Each row was made from one small tree. The marks that hang from a mark follow it in brackets, in the order of their numbers. Every link used is in the known rows. Write each row's tree.
Known rows:
K888[K42 K625[K161]]: [ 11.6   3.2  -4.5 -12.5   4.6   1.5   6.7   2.8 -12.6 -17.2  -3.1 -11.6
  -1.8 -45.8   7.0 -12.3  12.6  10.0  -2.0   4.4]
K515[K161[K898] K888[K42]]: [ -4.5  -6.8   2.0  -3.6  -4.5  28.1   9.4  -7.4   1.7 -14.3   7.6   7.4
  -0.8 -31.1  -1.9 -12.5 -17.3  11.0  -2.9  -2.3]
K42[K883]: [  2.5   0.2   3.0  -0.5   6.5 -12.7  -8.3   7.2  12.2  -3.4   9.9  -6.1
  -1.7 -15.3  -0.4   0.2  12.2   4.3   3.4  -8.3]
K515[K888]: [  1.1  -7.2   4.9  -2.3  -5.4  14.1   5.9  -5.5  -1.9  -4.5 -11.3   1.0
  -0.5  -7.2  -2.2   4.2  -3.4  -6.4  -3.4  -6.5]
K161[K268[K888[K42 K625]] K515 K898[K263]]: [ -3.8  11.3   5.3 -13.3 -10.1  51.2  26.1 -13.4  15.4 -14.4 -12.0  17.4
  -2.6 -37.6 -11.9   9.0   5.7  -8.9   3.3 -22.5]
K888[K42[K883] K625[K161[K515 K898[K263]]]]: [ -6.4   9.8   9.6 -26.6  -0.4  20.9   8.0  -4.4  23.1 -29.1  15.7  -9.9
   7.9 -54.2   3.4 -16.7  17.6   7.8  -2.9  -7.5]
K515[K888[K625[K161[K268] K883]]]: [ 15.1  -3.1  17.1 -30.0 -13.8  30.1  35.1 -13.0   2.8 -24.5  -5.2  -2.9
   8.4 -57.9 -10.6   4.9  16.7 -12.3 -13.1 -14.7]
K515[K161]: [ -2.5  -8.4   7.5   1.0  -6.6  16.0   6.8  -4.5  -4.9  -4.3   7.7   3.8
  -1.1  -1.7   2.8 -10.3 -13.6   6.8  -0.6   4.1]
K625[K161[K268[K888] K515 K898] K883]: [-14.6  23.4  17.3 -24.9 -30.0  36.3  33.7 -22.6  26.1 -11.5  -7.7  23.1
   6.3 -33.7 -19.7   1.6  14.7  -8.7  -3.2 -23.7]
K268[K888[K625[K161[K898]]]]: [  6.7   2.3  -0.5  -3.4 -12.5  22.4  15.8 -17.8  11.1 -17.1 -11.6  12.0
  -4.1 -33.2 -13.2  -0.2  -8.1 -15.3  -1.1 -13.8]
K515[K161[K268] K888]: [  1.3 -14.2  16.0 -22.6 -18.9  44.1  20.4 -12.3  -7.3  -5.0   1.1  13.8
   0.8 -17.0  -1.8   5.8 -16.0  -1.2  -4.3  -9.2]
K625[K161 K883]: [ -1.3  11.5   7.6 -10.3  -8.2  -5.6  16.3  -0.7  13.0 -11.8   6.7  -5.3
   7.0 -19.4  -3.1 -14.3  15.0   4.0  -8.2   6.1]
K888[K42 K625[K161 K883]]: [ 12.0   9.9   0.4  -5.4   7.2  -6.1  18.9   5.0   1.0 -25.1   1.8 -16.6
   2.7 -58.8  -1.6 -18.4  27.7  10.0  -6.7   3.8]
K515[K161[K268 K898] K888[K42[K883] K625]]: [ 13.4 -14.2   9.8 -21.6   1.5  36.7  14.4  -6.7   5.6 -26.1  17.4   2.3
  -0.5 -77.9  -7.9   1.9  -0.6   5.0  -0.3 -25.7]
K888[K42[K883] K625]: [ 15.3  -1.5  -4.2   5.3  22.0 -13.4  -5.9  13.3  -0.4 -17.2   5.0 -18.0
  -6.2 -54.4   1.0  -4.0  25.2  10.2   5.0 -11.3]
K161[K268[K888]]: [  3.4   6.9   2.9  -4.8 -14.2  18.9  14.6  -4.7   4.3   7.4 -16.4  21.5
  -9.3  -4.3 -11.1  17.3  -0.5  -7.5   5.3 -16.7]
K263[K898]: [-13.6   3.6   0.3  -4.9  -4.1  -2.3   6.9   1.7  25.7  -1.5   5.9   1.3
   2.2  14.7  -4.7  -3.9 -13.8  -7.0  -2.4   6.6]
K625[K161]: [ -1.8   5.0   2.8 -18.3 -10.7   1.7   3.9  -3.1  -0.3  -3.2   2.3   0.2
   3.0  -7.0   4.8  -7.9  -0.5   4.2  -3.8   6.7]

Which tree is each row?
[ -0.4   9.1  15.0  -3.4 -12.7  43.2  34.2 -23.7  18.7 -20.8 -14.4  15.5
   3.0 -50.8 -27.0  12.1  18.5 -22.0  -1.0 -37.8] : K161[K268[K888[K625[K883]]] K515 K898]
[ 14.6  10.5  -4.3  28.6  11.1  -2.1  21.3   6.3   6.4 -18.4 -20.9  -4.5
 -12.0 -48.4 -14.9  -5.1  27.3  -0.4   1.9 -11.7] : K268[K888[K42 K625[K883]]]
[  6.1   9.2   7.5  -4.4   1.5  22.3  11.7  -0.8  -0.6 -12.8 -20.5   3.8
 -11.9 -62.4  -8.8  11.9  34.8   1.7  11.3 -35.8] : K161[K268[K888[K42[K883] K625]] K515]
[  2.9   3.9   2.7  -8.5 -16.1  31.9  21.8 -14.7  25.7 -19.0  -4.8  11.8
  -1.4 -16.8 -10.6  -3.4 -14.8 -16.4  -5.3  -3.9] : K268[K888[K625[K161[K898[K263]]]]]
[ 14.0   3.5  -1.3 -12.8  11.5 -11.1  -1.4  10.0  -0.3 -19.9   7.2 -17.3
  -3.3 -61.1   6.3 -12.2  24.6  15.0   1.0  -4.0] : K888[K42[K883] K625[K161]]
[ 10.6  13.0   2.7 -30.9  -1.3  13.6  26.4  -5.0  13.2 -24.4  17.0  -1.1
   9.6 -73.0 -11.1  -6.1  19.5   5.0  -7.0  -9.1] : K888[K42 K625[K161[K268 K898] K883]]
[ 10.2 -15.2  19.4 -15.5 -10.4  51.2  36.6 -21.8  11.8 -29.8  12.7   7.2
   9.1 -59.4 -19.8   2.0  -6.9 -14.8 -11.2 -22.5] : K515[K161[K268 K898] K888[K625[K883]]]
[ -5.0   3.7  12.9 -15.8 -19.2  60.0  29.1 -23.3  20.6 -13.9 -11.7  21.6
   1.3 -21.6 -16.3  15.6  -3.7 -23.5   0.0 -27.0] : K161[K268[K888[K625]] K515 K898[K263]]
[ 16.3   3.9  -5.7  20.4  14.9  -7.8   0.5  11.3   5.0 -13.8 -15.6  -5.6
 -18.0 -50.9  -7.3   1.1  24.3   3.7  10.1 -19.9] : K268[K888[K42[K883] K625]]
[  6.6 -20.4  17.7 -28.3 -17.3  68.5  31.9 -21.8  13.0 -23.2  14.9  13.0
   8.1 -30.2  -8.9   5.6 -29.3 -16.3 -10.7 -11.6] : K515[K161[K268 K898[K263]] K888[K625]]
[-12.0   6.8   8.2 -29.5 -11.4  41.5  13.9 -15.5   0.7  -8.1  -5.4  13.0
   6.0 -41.3  -6.0   9.3   6.9   2.0  -0.6 -22.7] : K161[K268 K515[K888[K42]] K898]
[  7.0  -0.5  18.2 -40.0 -18.7  46.4  41.1 -17.7  31.3 -30.3  13.4   4.8
  15.9 -48.1 -15.4   1.9  -1.3 -17.9 -18.2  -9.8] : K515[K888[K625[K161[K268 K898[K263]] K883]]]
[ 14.4   5.0  -2.2  12.6  18.3  -7.9  14.2   8.3   0.8 -21.8  -0.4 -16.9
   0.1 -52.0  -6.2 -10.6  29.1   6.1  -3.3  -3.5] : K888[K42 K625[K883]]
[ -1.7   4.6  10.8  -3.4 -17.9  32.7  19.7 -19.7  -7.5 -16.4 -32.3   5.7
  -5.3 -29.9  -5.0  -1.4  11.8 -12.2   0.5 -17.5] : K268[K888[K625[K161[K515]]]]
